Each row was made from one walk, in order. Every step used is in the known rows, and no mark comes twice. Write each row's walk.
Known rows
d-m-x-y-r: [  0   5  31  23 -12  13  14  -6   3  -6 -29  15  32  -2  -9  -3 -23  10
  18  20 -11  15  -3  -6 -19   3  17   2   4   3 -39  -2   0  37]
a-g: [ 25 -17  -5   6  -3   2  23  19   1   4  -3 -13 -16  -8  10 -13 -14  -1
  -4  -6   2 -15 -26 -19 -13  15 -15  10   8   7 -28  10  -3  24]
x-y-r: [ 19 -10  -1  11  -2  -7  30  -4 -15   5  -5  24  34  10  -8   7 -16  10
  -9   3 -13   4   1 -21 -12   5  -9  17  19  19 -27  17 -11  23]
t-h-r: [-14   3 -13 -16  10  -9   9  -8 -30  -8  17  -6  -5  21   6  -5  13   2
 -12  24  -4 -23 -11 -10  18   8  -6   3   6 -13  21  -4   2  -9]
a-y-r-m-p: [ 28 -13   7  -9  27 -22  31 -17   4  11 -14  15  12  13 -37  28 -35  12
 -29  16 -31  29   8  -5 -32  17  -8  19  15   0  14  11   6  -8]
h-t-m: [  7  -8   6 -24   0  -3  10   2  14  12   8  16 -21   5  10  -3  22  11
  19  -4  23 -11 -24 -24  17   7  -3  -4  -7  33 -12   4   2   3]
t-m: [ 12  -9 -10 -21   6  -7   1  26   9   0   1   0  -8   1   9  -5  12  14
  12  -5   6 -21  -9 -17  12   3  -3  -6   0  28 -13  -5  11  12]
d-y-r: [ 11 -11  -1   6 -10  -3  51  -9  -9   2   6   5  16  12  -9  -4   9   3
 -20  13 -18  -3  -7   4  -7  22 -15  12 -17   3  -7  -4 -22  -5]
s-m-d-y: [ -9  -1 -13  11   7   9  -6  14   9   2  12  -2   0   0  -4   7  20  -8
  11   6 -14  -3  14  29   3  10  -9 -15  -2 -13   2 -26   3  -3]
a-y-d-m: [ -2 -31 -13   9   7  12   5  15   8  -1   9 -26  24  -1 -34  17  -7   0
  -1 -11 -13  27   8   2 -10  -6  14 -18  17 -18 -23  13   0  33]
h-t: [ 12 -11   1 -12  -4  15  16 -17  -1  10   4  -3 -19  11  -4 -10   6   7
   8   3  14  -4 -20 -22   2   5  -8   9   3  11  -4   4 -11   9]
t-m-s: [ -2  -3 -11 -16   4  -6 -28  19   6  11 -11  -2  -5  -7  11  -4  30 -14
  11 -19   3 -12  -3   5  15  -8   2  -6   9  11  -2  -3  14  -7]
m-t-h-r-y-x: [-19  34   8  -9   9 -35   6 -20 -12 -13 -18  13  -2   3  20  -4  -7  22
 -22  21  -5 -23  26 -16   3   0 -18  12 -29 -12  31   5   2 -21]
h-t-m-s: [ -7  -3   5 -20  -1  -1 -19  -3  10  22  -5  15 -17  -3  11  -2  39 -17
  18 -18  21  -2 -17  -1  20  -5   3  -2   1  18  -1   7   5 -17]
y-r-h: [ 12  -5 -12   7  -8 -10  15  -1 -12  -9   5 -10   8   9   0  -3 -18 -13
 -19   7   0  -9  -4   1  -3   3  -8  11   7  -2   4  15 -27  -9]
t-m-d-y-r-h: [-11  -1  -6  -1  -6 -26   8  22  -6  -2  13   7  13   3  -8  10  14 -32
 -23   2  -4  -3  12  35  15  10  -8 -10 -13   0  12   9 -24 -33]
d-m: [  7  -4 -12  12   1  30   0   0  19  -2   1 -15  10   2  -4  -4  -7  10
  14   1  -2  -6 -16 -11  -5  -5   8  -5   3  -9 -10 -13  10  25]
a-y-r: [ 16 -24   1  -5  11 -15  45  -1 -10   0   3  -4  23  18 -25  15  -9  13
 -24   9 -22   3   0 -16 -20  13 -11  14   9  -1 -21  22 -15  13]
m-s: [  4  -7 -16  -4   0  11 -20   1  -9   9 -14 -22  -2  -1  -3 -10  15 -19
  -3 -13  -5  -2   3   7   0  -9  -3   6  20  -8   6  -2   0  -3]
t-h-r-m: [  0  16 -10  -5  19  -8   7 -18  -8  -1  25  -7  -9   7   7   3  -4  11
 -19  22 -22 -21 -13 -12   6   1   0   2   5 -10  36 -16  19 -13]
r-h-t: [  7  -5 -12  -2  -9   8  -5 -15  -4   0   9 -15 -23   4   1 -23  -5 -12
   5  -7  22   4 -18 -13   0  -3 -16   9   5   2  17  13 -22 -12]
d-y: [ 10 -11 -19   0  -7  10  22  -1  -8   2   5 -17  -2   4  -9 -24  10   7
  -6  -2 -11  -1  -7  -2 -10  13 -23  10 -10   1   3 -14  -8   0]
s-m-x-y-d: [ -9  -8  14  11  -4   0 -23  27  -3  -7 -18   3  -2 -13   3  -2  -7   0
  43   4  -3  18  24  12   0  -1  13 -25  29  16 -41  -8   3  42]
x-y-d-m: [  0 -16 -13  24  -6  19  -9  12   2   4   0   2  34  -8 -18  10 -14  -2
  13 -17  -4  26  10  -2  -1 -14  13 -16  27   2 -31   8   4  44]
t-h-r-m-k: [ 17  30  -6 -21  19 -10   1 -15 -21  -8  27   0 -16  11   5   9  12  15
 -12  12 -23 -20   9  -1  -9  -6  23   0   0  -9  37  -6  28 -16]
x-y: [ 19 -11 -17   5   2   5   1   3 -14   4  -7   4  16   1  -8 -14 -14  14
   6 -10  -7   5   1 -28 -14  -4 -18  12  25  17 -17   6   1  29]
r-y: [  6  -5 -18   0  -1 -11  11   6   3  10 -17 -15  -6   7  -4  -7  -8  16
 -11  -7  -8 -14  13 -24   7  -2 -24   4   1  15  -6  -3 -25  14]
r-h-t-m: [  1  -3  -7 -15  -5  -9 -12   4  11   2  12   6 -26  -1  15 -16   9  -6
  16 -14  33  -4 -22 -14  16  -1 -11  -2  -5  22  10  13  -9 -18]
k-m-t-h-r: [-25  16  15 -19  13  -6 -21  -8 -25 -34  14  -9 -11   6  28   2  -2  -9
 -16  -2  18 -19 -19  -5   1   1  -5  12 -28  -6  38  -4  16 -34]
h-r-y-d-m: [-13  10 -13   3  -5 -11  16  -1   6   5   4  -4  24  13 -13  27  -3   0
  -6  -1  -7  -2  16   4  34  -3   9 -29  -1   3  -7  -6 -21  19]
s-m-d: [ -4  -1 -10   2  15  11 -22  20  12   0   6  -6  -4   4   2  19   7  -7
  18  10  -7 -15  15  16  10  -2   4 -18  20  -8  -7 -15   8  14]
t-h-r-y-x: [-20  17  -9  -4  10 -41  19  -7 -16 -12 -14  11   3  14  12   1  -2  19
 -22  32 -21 -29  30 -22   9   2 -17  -3 -16  -1  21   8  -7  -2]
m-t-h-r: [-14  20   4 -20   8  -3  -3 -22 -25  -9  14  -3 -10  10  14 -11   8   5
 -14  13  13 -19 -15  -3  11   5  -7  17  -6 -22  29  -7  12 -27]
y-d: [ 10 -24 -15 -10  -5   5   6  20 -16   1   3 -27  -5   4 -14   5   0  -9
  -5  -4  -3   0  11   5  12  -2   6 -14  23   8 -16   8 -14  25]
r-h-t-m-d-y: [-18  -2  -6  -9 -10  -9 -11   7   2   9  18   3 -19  -3  -6 -11  25 -30
   0 -13  19   8  -2  22  17   4 -16 -10 -18   3  24   6 -20 -38]
x-y-d-m-t-h: [-29  -7   2  30  -4  18 -34   1  -2   0   3   7  18 -22   1   1 -12  -5
   3 -16  16  30   4   9  -1 -20  13   0  14 -31  -9   9  19   8]
d-m-t-h: [-22   7   3  18   2  30 -26 -12  14  -6   3 -11  -4 -12  15 -13  -4   7
   3   2  18  -1 -20  -1  -4 -11   7  11 -12 -43  12 -12  26 -12]

Which walk is each row?
[  2  11  18  13  10  -3  10 -25   9   3   8   4  -4 -11  16  10 -18  10
 -34  17 -11  -9 -13  -1 -11  -2   3  24 -10 -23  21  -3  15 -29]
y-r-m-t-h
[ -2   4  17  -2   2  11 -15  16  13 -13 -17 -14 -25  -3  17 -17   1  13
  43  23  -2 -13   0   2  -3   7   7 -12   4   6 -20 -28  10  23]
s-m-x
[ -2   0  -4 -12   5 -18   7  29   3  -7 -11   8   6  -7  -8   3  20   2
  -2  10 -22 -12  33  16  -4   7  -4 -18 -21  10   4   0  11   1]
t-m-d-y-x
[  2   0   3  21  -7  24 -22  -3   8   2  -5   4  29 -19 -10   4 -20   1
  14 -28  13  33   5   4  -8 -15  13  -2  15  -9 -22   4  13  24]
x-y-d-m-t
[  3 -16   2 -22  12   1 -23  16 -14 -19 -24  -6 -16  13  -4   5 -22 -16
   0  -6  10   6   0  -5 -13   8  -9   7  -1  22  23   1   7  -5]
k-m-p
[  1  11   2   7  12   9 -19 -17  11   3   7 -17 -23 -19  16 -12 -17  15
 -18   3  -4  -7 -12  -7 -13 -11  -4  20  -4 -24  31 -13  28 -23]
r-m-t-h
[ 29   5  -5 -36   4  -9  -5  28  -4  -5   5   7 -17   6   7  -1  27  17
  18 -14   5 -19  11  -5  -1  -3  20  -9  -3  30 -11   3  17   7]
t-m-k
[-21   8   3  11  12   8 -32  -1  14  -9  10   6 -22 -11  36  -9   7  11
  17   9  19 -13 -12   2   3  -2  -4   8  -3 -27  10 -18  29 -20]
s-m-t-h
[-12 -12 -15  29  -7  21 -38   6   0  14 -11   1  36 -18 -18  12   2 -31
  12 -32  -5  37  16  20   0 -25  19 -15  36 -14 -20  10   8  24]
x-y-d-m-s
[ -8   9  20  34 -18   7  -8  -3   0 -15 -24   3  28  -8  -4 -14 -36  -9
  15   9  -1  23   0   3 -21  -4   8   1   6  -8 -17   7 -11  16]
d-m-x-y-r-h
[  6  -8  12 -38   6  -9  -2   0   7  16 -15  34 -30  16  -3   0  12   1
  22   4  33   9 -15 -10  17  17  -5   2   0  32   6   5   8 -14]
h-t-m-p
[-20   6   7  23  -9  -4   9 -16   9   3  26  27   1   6   1  17  14 -33
   1  13   8  12   2  37  10  15 -10  -8 -13 -17  14   1 -30 -37]
s-m-d-y-r-h-t
[ -1  -2   3   7  -7  30 -15   0  15  -2   1 -19   9 -11  -7   6  -8  -4
   6 -16  15  15  -3  17   5 -11  23  -9   2 -19 -11  -5  10  13]
y-d-m-t
[ -6  12  15  21   1  -3  26 -30   7   4  16   9   0 -14  11  -3  -5   9
 -39  13 -17   4 -13  12 -18   9 -12  29 -32 -29  31 -13   9 -44]
d-y-r-m-t-h
[ -4   3  18   5  -7  30  -8   5  14 -10 -26 -31  -8  -3  -4 -21 -10   9
  28  18  -3  -1  -9  -1 -10  -2  18  -9  -4  -8 -17 -21   7  31]
d-m-x
[ -2   0  33 -18  -8  -6  -4   6   1   8 -24  25 -18  -6   6 -22   7  16
  41   0  20  10 -11 -25   1   5  -2  -1   0  44 -30   5   3  20]
h-t-m-x-y
[ 18  -4 -10  -4  -9  23  -9  17  -1  -8   9 -15   4   4 -16  16  12  -4
  14 -13  -1  10  23  21  -4 -14  46 -25  11  -6 -18   8   8  29]
y-d-m-k
[ 11  10  10 -14 -19 -23  26  -8  -5  -1  24  38 -11   8   7  -4  35  -7
   3 -10  20   8  -2  17  -3  13   7   2 -37  20  10  20 -18 -44]
d-y-r-h-t-m-k
[ 49  15   5  -8   5  -4  27 -11   2   1   9   7   3   6  -6  24  -7  17
 -16   5 -31 -10  14   1 -26  -3  29   7   0  13   2   3   7   3]
y-r-m-k
[-11   6   0  15 -10   8 -11  -1  24   8 -13 -13   9 -11  -6  11 -15   3
  -5 -22  10  13  16   8  12 -14   6 -10  -9 -11 -11  -5 -13  10]
r-y-d-m-t
[ -2  -7  40   4  -5  -8   3  15 -21 -27 -31   5  14   0   3   4 -30  -6
   4   5 -10   6   3 -13 -27   5   3   8  -7  36 -25  12 -11  23]
k-m-x-y-r
[ -7  -8  -9 -16   2  -8   2  29  -1   8   6  -3  -1   1 -12   0  28  -8
  -4  -4  -8  -9  11  20  14   8  -8 -14 -10   9   1 -11  -2  -8]
t-m-d-y
[-43   4 -13  11  -1 -16   4   1  -5   2  12  -1  12  12  -3  23   5  -7
 -16  11  -4  -5  15   7  40  -7   8 -27  -3 -20   6  -1 -14   4]
t-h-r-y-d-m
[  7  -5   3   4 -13  -3  23 -23  -6   2  11   7  -5  13   0  -1  -8 -16
 -11   8  18   2 -18  -6   4   6  -9  14  -2   3   6  24 -35 -18]
y-r-h-t
[-12  -1   1  -3   3   9 -17  -6 -10  -5   0 -15 -20  -4  15 -21   1   6
 -10   3  16  -9 -11  -6  -2  -6  -8  21  -3 -25  16  -2  11 -17]
m-t-h
[ 32  18  17  17   6  -3  15 -30   8  10  -4  26  28 -15   1  12 -39  23
 -19  -8 -16  13  -4 -17 -30  -3  -3  29   6  11  -3   1  13  -1]
x-y-r-m-t
[ 19  11  14 -23 -12 -22  11  -1  -3  -3  16  35 -15  12  11  10  23  -7
   8  -7  28  -4  -1   3   4   3  21  -1 -14  26   1  31 -13 -28]
y-r-h-t-m-k
[-34  32   6   9   6  -5  -6 -28  10  -1   2   7   9   6  17   2  -3  14
 -13   6  11 -11  -6  -7  19  -6  -7   6 -27 -31  24 -16   4 -23]
d-m-t-h-r-y
[-11   3  -7 -10  -8  -7 -40  -4   7  11   0   4 -22 -11  16 -15  27 -34
  15 -28  31   6 -15   7  17 -12  -6  -1   3   6  21  14  -6 -37]
r-h-t-m-s
[-14 -12 -13  14  -8  26 -32   8   7   8  -7 -23  15 -11 -14  14  13 -36
   5 -20  -4  19   9  32  12 -19  28 -23  22 -24  -8   1   3  12]
y-d-m-s
[ -2 -18 -19  -2  -8 -17  10  19  -5  11 -11 -21  -2   4 -15  10  -6  -2
 -16 -12  -8  -2  30  -3  21  -6 -10 -15  13  17 -16   8 -35  22]
r-y-d
[ 23  16  16  11  -2   3  37 -35  16   7   8   6  10 -12   0   1 -14  16
 -30   1 -20   8 -13   9 -24  14 -10  25 -32  -5  16 -19   2 -28]
d-y-r-m-t
[ 12   3 -13   6   8  10   6  -1   5  13   9 -24  -1  -8 -25   3  -3  -5
 -23  -1 -38   3  12  20 -14   0  -8  -4  -2  -9  24 -21   0  -7]
r-m-d-y
[ -1   4  15  12   2   5 -22  14   6  -9 -23   9  -4 -10  14 -19 -10  18
  48  11  -4   5   8  -9 -15   2  -3  -5  17  16 -31 -20  14  33]
s-m-x-y
